Each row was made from one small tree. Brackets hold a mark, then the marks that hang from it, in alphabetical order. Every link used is in the known rows. Write each row's tree.
In the rows, zero is written as 128.
Known rows
(dokig (duto (vepen bevi))): [194 142 114 131 153 171  74 103 133 117 132 118  69 119 130 118 129 130
 138 138 114 114]
(mibo (duto (dokig bevi))): [ 40 116 132 113 101 125 154 161 113 202 128 160 159 146 132 143  91 171
 135 128 134 140]
(bevi setizo): [119 130 158 123 112 147  85 153 166 127 128 144 182 137 110 122  88 136
 122 128 130 137]
(dokig bevi (duto vepen)): [127 115 101 124  87 158 117 122 111  97 148 105  84 123 127 118 120 118
 146 143 122 124]
(dokig duto): [188 122 135 127 152 127 111 129 117  95 119 127  78 135 120 122 130 110
 117 127 141 114]
(dokig (duto (vepen (bevi setizo)))): [191 144 125 129 147 176  58 110 144 117 131 122  88 122 124 116 114 132
 135 138 115 117]
(dokig (bevi setizo)): [ 64 122 143 119  48 148 130 150 148 124 141 128 183 127 112 129  61 128
 142 138 131 144]
(mibo (duto dokig setizo)): [ 54 122 118 113 131  93 147 150 113 214 125 132 132 156 153 142 124 186
 131 121 130 141]
(duto dokig setizo): [ 42 121  78 128 129  76 154 131 113 150 121 103 118 154 145 148 143 177
 152 119 115 135]
(bevi setizo vepen): [129 128 204 126 112 138 117 125 218 108 129 137 203 149  91 157  37 126
 123 132 148 148]
(mibo (duto vepen)): [109 126 123 115 135 157 102 133 125 203 147 139 128 134 151 119 140 162
 126 133 119 136]
(vepen (duto dokig)): [ 73  84 113 132 133 104 150 125 149  75 119 156 135 145 122 140 107 151
 121 115 113 134]
(bevi dokig setizo vepen): [175 109 216 129 123 128 123 106 185  83 121 125 177 126  97 151  84 174
 126 120 150 143]
(vepen (bevi dokig) duto): [167 116 155 136 131 140 122  80 158  91 117 136 111  96 132 132  87 179
 133 123 108 131]
(mibo (duto setizo (vepen (bevi dokig)))): [118 142 117 116 131 142 104 109 121 225 147 103 104 124 171 124 142 198
 142 133 111 139]
(duto dokig vepen): [ 60 120  62 134 140 153 103 119 123 139 137 134 127 135 135 134 161 179
 157 129  88 126]
(mibo (duto (setizo bevi) vepen)): [ 87 141 124 114 138 130 107 139 115 213 162  91 104 148 168 125 175 168
 138 126 112 135]
(dokig (bevi vepen)): [ 77 121 154 125  59 128 182 117 156 111 144 115 159 129 111 158  55 116
 146 140 142 146]
(bevi (dokig duto) setizo vepen): [218 106 222 128 140 126 111 109 178  62 116 125 141 131  92 146  84 163
 119 120 160 134]
(bevi vepen): [139 127 174 131 128 120 161 102 179 108 130 122 147 140 109 163  80 120
 128 131 145 139]
(setizo (bevi dokig) duto): [179 117 147 127 124 127 115  88  85 114 141  77 111 122 125 135 204 128
 125 121 126 134]
(duto dokig setizo vepen): [ 37 123  36 131 136 113 116 108 117 155 144  87 102 146 161 137 180 194
 166 127  83 134]
(mibo (duto setizo)): [ 97 129 134 111 129 103 139 143 118 210 137 117 123 147 158 129 125 161
 122 126 137 142]

Which tree is each row?
[134 139 137 119 135 169  93 116 125 213 142 135 121 116 153 122 128 187
 137 135 113 134] | (mibo (duto (vepen (bevi dokig))))
[187 117 179 129 124 120 137  70 122 100 143  73 123 130 112 159 170 122
 125 123 137 142] | (setizo (bevi dokig vepen) duto)
[ 92  99  97 124  77 121 158  84 127 127 118 122 166 135 108 157  89 121
 129 143 131 157] | (setizo (duto (dokig (bevi vepen))))
[157 147 105 135 135 185  76  79 133 147 144 109 103  94 146 120 149 180
 159 138  90 125] | (duto (vepen (bevi dokig)))
[170 126  88 127 153 126  94 109 113 113 140  83  49 139 149 115 170 133
 134 131 117 119] | (dokig (duto setizo vepen))
[115 148 142 116 127 179  77 131 150 221 143 146 149 127 145 122  98 173
 134 138 113 139] | (mibo (duto (vepen (bevi setizo))))
[207 106 176 125 140 135  76 136 128  80 114 129 123 119 111 111 134 173
 119 116 145 123] | (bevi (dokig duto) setizo)
[110 134 173 114 137  98 147 138 120 195 147  97 114 150 153 143 146 172
 129 117 140 138] | (mibo (duto (setizo (bevi dokig vepen))))
[122 113 173 124 100 132 118  98 208 113 116 139 217 154  83 168  38 125
 118 138 144 162] | (bevi (setizo (duto dokig)) vepen)
[152 117 185 123  97 139 113  93 210 111 123 129 211 147  87 159  39 109
 110 141 150 162] | (bevi (setizo duto) vepen)
[112 161  71 130 127 149  87  81 142 175 154  68  90 116 170 126 147 172
 165 141  84 135] | (duto setizo (vepen bevi))
[151 118 138 133 129 112 132  74 155 101 123 102  93 105 150 134 101 190
 138 121 106 136] | (vepen (bevi dokig) (duto setizo))
[167  83 176 134 140  78 182  73 162  54 127  95 108 128 128 157 120 176
 124 113 141 143] | (bevi dokig (vepen (duto setizo)))
[115 119 111 120  79 104 151 132 105 104 137  84  78 136 134 128 103 115
 141 136 140 130] | (dokig bevi (duto setizo))
[ 66 120 107 118 139 146 112 141 118 207 137 153 139 145 145 133 137 185
 137 129 112 135] | (mibo (duto dokig vepen))
[176 133 178 131 156 124 113 136  89  93 143  90  74 129 127 130 206 145
 137 107 129 106] | (setizo (bevi (dokig duto)))
[ 15 115  74 128  84 165 103 134 135 137 145 135 166 134 124 135 114 178
 167 136  90 137] | (duto (dokig (bevi setizo)) vepen)
[ 89 100  80 124  76 125 146  92 109 135 119 125 159 131 115 145 105 123
 130 142 125 153] | (setizo (duto (dokig bevi)))
[ 18 113  58 131  92 157 122 123 117 136 146 127 139 130 132 138 136 175
 169 136  88 133] | (duto (dokig bevi) vepen)
[ 91  98 194 129 115 119 132 124 233  71 121 157 207 161  87 165  24 143
 117 122 137 152] | (bevi setizo (vepen (duto dokig)))
[ 28 118 130 112  99  94 174 145 125 205 132 126 148 158 144 156  88 180
 140 128 138 149] | (mibo (duto (dokig (bevi vepen)) setizo))
[112 118  81 122  85 131 125 116 107 109 153  73  67 131 145 119 130 127
 152 141 118 130] | (dokig bevi (duto setizo vepen))
[  7 117  95 126  81  77 191 124 133 137 130  93 141 154 134 170  90 170
 164 128 123 147] | (duto (dokig (bevi vepen)) setizo)
[101 145 150 127 131  87 149 120 139 133 152  59 104 154 144 154 153 135
 145 118 126 133] | (duto (setizo (bevi vepen)))
[118 137 134 127 137  85 137 126  99 132 147  54  83 137 156 133 200 162
 146 111 120 125] | (duto (setizo (bevi dokig)))
